Each row was made from one small tree. The marks that hang from a mark follow it in brackets, in the order of their numbers. Every link used is in the known rows. Write each row's tree.
Known rows:
z225{z953 z972}: [ 2.783  2.626  0.076 -0.512  0.951 -2.819 -2.573  1.383 -0.258  0.463
  0.861  0.499 -0.437 -0.020  1.607 -0.556  0.776 -1.678  0.191 -0.479]
z42{z319{z295} z909{z972}}: [ 0.282 -1.020  2.078  0.449  2.045  5.756  0.660 -1.785  0.123 -2.131
 -0.968 -0.235 -0.130 -0.445 -1.127 -0.454 -0.694 -2.028  0.692  0.255]
z225{z972}: [ 1.462  1.609 -0.219 -0.347  0.815 -0.976 -0.784  0.543  0.306  0.306
  1.427  0.572 -0.411  0.469 -0.002  0.425 -0.047 -0.521  0.197 -0.066]
z42{z882}: [-1.056  0.191 -0.511  0.317  0.443  0.407 -0.882  0.372 -0.132  0.448
 -0.033  1.384 -0.472  0.613 -0.851  0.565 -0.012  0.430 -0.102  0.054]
z266{z909{z42{z882} z972}}: [-0.008  1.042  0.394  1.338 -0.442 -1.132  0.687  0.552  3.432 -1.159
  2.499  1.079  0.306  0.122 -1.116  1.403 -0.903  1.230  1.917 -0.085]
z660{z266{z909{z42{z319{z295} z882} z972}}}: [-0.162 -0.544  2.047  0.484  1.431  3.521  2.736 -1.895  5.002 -0.595
  1.630  0.549  0.164 -0.937 -1.425  0.530 -1.015 -1.261  1.854  0.336]
z660{z266{z909{z42{z319} z972}}}: [ 2.379  0.470  1.328  0.278  0.059  1.619  2.385 -1.504  5.867 -1.136
  1.417  0.048  0.496 -1.762 -0.093  0.744 -0.439 -1.461  2.160  0.268]
z319{z42{z909{z972}}}: [ 0.771  0.116  0.403  0.851  0.202 -0.073  2.383  0.392  0.116 -1.833
 -0.667 -1.376  0.606 -0.187  0.114  1.639 -0.215  0.647  0.750 -0.260]
z882{z42{z319 z909}}: [ 1.178  0.086  1.420  1.259  0.543  0.646  0.124 -1.409  0.143 -1.381
 -2.293  1.275 -0.169 -3.033  0.222  0.562  0.728 -1.630 -0.752 -0.369]
z319{z42{z882 z909} z295{z396}}: [-3.677 -2.123  0.401  0.915  2.008  2.212  3.062 -0.028 -1.803  1.231
 -1.281  0.091 -0.540 -0.845 -1.142 -0.138 -2.304  1.940 -0.275 -0.617]
z295{z319{z42} z396}: [ 0.393 -1.147 -0.223  0.192 -0.927  0.452  4.111  0.508 -1.174  1.157
 -2.227 -0.676 -0.511 -1.842 -0.185 -0.677 -2.968  0.785 -0.407  1.112]
z42{z882 z909}: [-1.863 -0.036 -0.326  0.878  1.471  1.491 -1.342 -0.047 -0.527  0.451
 -0.276  1.389 -0.709 -0.435 -0.052  0.728 -0.057  0.785  0.024 -0.729]
z266{z909{z42{z319 z882} z972}}: [ 2.210  1.130  0.895  1.276  0.404  0.828  0.688 -0.543  4.090 -2.011
  1.144  1.983 -0.233 -0.282 -2.020  0.690 -0.943  0.195  1.718  0.597]
z266{z909}: [-1.399 -0.403  1.175  0.955 -0.098 -0.338 -0.754 -0.229  2.006 -0.454
  1.445  0.749  0.099 -0.977  0.559  0.423 -0.514  2.411  0.492  0.207]
z953{z225{z972}}: [ 2.443  1.853 -0.731  0.623  1.938 -0.245 -0.575  1.740 -0.269 -0.637
  2.938  1.792 -0.759  1.461  0.104 -0.122  0.073 -0.357 -0.211  1.584]
z660{z266{z909{z42{z319{z295{z396}} z882} z972}}}: [-1.729 -1.424  1.529  0.457  1.080  5.445  3.078 -1.465  4.595  0.489
  1.092  1.111 -0.104 -1.605 -1.737 -0.268 -2.553 -1.219  2.034  0.224]
z266{z909{z42{z319{z295{z396}} z882} z972}}: [-0.990 -0.964  1.600  1.024  0.932  3.967  2.171 -0.812  2.909 -0.954
  0.865  1.708 -0.348 -0.740 -2.854 -0.863 -3.087  0.037  1.719  0.471]
z660{z266{z909}}: [-2.213 -0.887  1.164  0.300 -0.034  1.164  0.217 -0.778  3.681  0.920
  1.729  0.246  0.331 -1.850  1.708  0.999 -0.025  1.114  0.816 -0.063]
z266{z909{z42}}: [ 0.602  0.542  0.696  0.981 -0.044 -3.067  1.604 -0.289  2.913 -0.125
  2.154  0.088  0.218 -1.229  0.034  0.165 -0.811  1.849  1.036 -0.442]

Write each row's tree:
[ 0.118 -0.829  2.866  1.209  0.641  3.350  1.244 -1.683  0.056 -2.707
 -1.705  0.087  0.482 -2.071 -0.656  0.624  0.068 -2.805 -0.007 -0.054]
z882{z42{z319{z295} z909{z972}}}
[-0.663 -0.812  1.552  0.768  2.387  6.193 -0.203 -1.448  0.023 -1.711
 -1.042  1.119 -0.626  0.115 -1.925  0.063 -0.690 -1.539  0.621  0.300]
z42{z319{z295} z882 z909{z972}}
[-2.253 -1.711  1.094  0.746  2.050  8.038  0.231 -0.906 -0.366 -0.675
 -1.570  1.679 -0.827 -0.517 -2.237 -0.755 -2.261 -1.405  0.770  0.167]
z42{z319{z295{z396}} z882 z909{z972}}
[ 3.404  1.708 -0.326  0.315  0.529  1.131  1.358 -0.356  2.157 -1.635
 -0.311  1.198 -0.298  0.667 -2.592  0.271 -0.409 -2.192  1.234  0.406]
z909{z42{z319 z882} z972}
[-0.295 -1.134  2.661  1.091  1.448  1.861  1.173 -2.206 -0.529 -1.305
 -2.057  0.437 -0.063 -2.841 -0.279 -0.189  0.149 -1.863 -0.918 -0.376]
z882{z42{z319{z295} z909}}
[ 1.532  0.141  0.662  0.124  2.274  1.018  2.508 -1.612  0.707 -0.001
 -0.470  0.743 -0.759  0.152 -2.773 -1.205 -0.953 -1.453  0.029  0.119]
z909{z42{z319{z295} z882}}
[-0.716  0.285  1.207  1.430 -1.120  0.227  0.155  0.169  0.089 -1.971
 -0.540  0.050  0.891 -1.874  0.830  2.026  0.735 -1.520  0.450 -0.861]
z882{z42{z909{z972}}}
[-1.861 -0.870  1.035  1.010  1.552  1.658  2.645 -0.029 -0.761 -1.238
 -0.421 -0.850  0.246  0.584 -1.256  1.462 -0.847  0.803  0.492 -0.169]
z319{z42{z882 z909{z972}} z295}
[ 0.377 -0.446  0.426  0.125  1.070  4.307  2.971 -0.657  0.936 -0.389
 -0.565  0.847 -0.425  0.285 -3.417 -1.274 -2.569 -2.346  1.206  0.298]
z909{z42{z319{z295{z396}} z882} z972}
[-0.116 -1.339  1.861  0.395  2.727  4.301  0.603 -2.276 -0.520 -0.785
 -1.365  0.116 -0.699 -1.225 -0.783 -1.201 -0.588 -0.955 -0.266 -0.051]
z42{z319{z295} z909}
[-1.775 -2.053  2.184  1.011  1.083  3.776  1.741 -1.667 -0.938 -0.309
 -2.551  1.040 -0.319 -3.505 -0.569 -0.989 -1.369 -1.842 -0.742 -0.546]
z882{z42{z319{z295{z396}} z909}}
[-1.898 -2.106  0.722 -0.046  0.617  0.580  4.319 -0.047 -1.289  0.775
 -1.085 -1.339  0.204 -0.377 -1.075 -0.846 -2.297  0.988 -0.339  0.083]
z319{z42 z295{z396}}
[ 0.053 -0.314 -0.119  1.174  0.892  0.119  2.369  0.037 -1.371  0.639
 -1.949  0.203 -1.029 -1.620  0.060  0.820 -1.509  1.558 -0.526  0.520]
z295{z319{z42{z882 z909}}}
[ 0.049 -0.737  0.195  0.053  1.870  2.833  2.955 -1.123  0.266  0.946
 -0.960  1.264 -0.975 -0.541 -3.041 -2.024 -2.500 -1.385  0.247 -0.008]
z909{z42{z319{z295{z396}} z882}}
[-1.601 -1.717  2.423  1.127  0.292  5.217  1.668 -1.201 -0.404 -1.704
 -2.261  0.681  0.223 -2.712 -0.962 -0.233 -1.437 -2.894  0.218 -0.243]
z882{z42{z319{z295{z396}} z909{z972}}}
[-0.818 -1.983  1.220 -0.235  1.383  4.969  1.493 -1.403 -0.504  0.268
 -1.613  0.590 -0.642 -0.896 -1.771 -2.198 -2.178 -1.258 -0.183  0.600]
z42{z319{z295{z396}}}
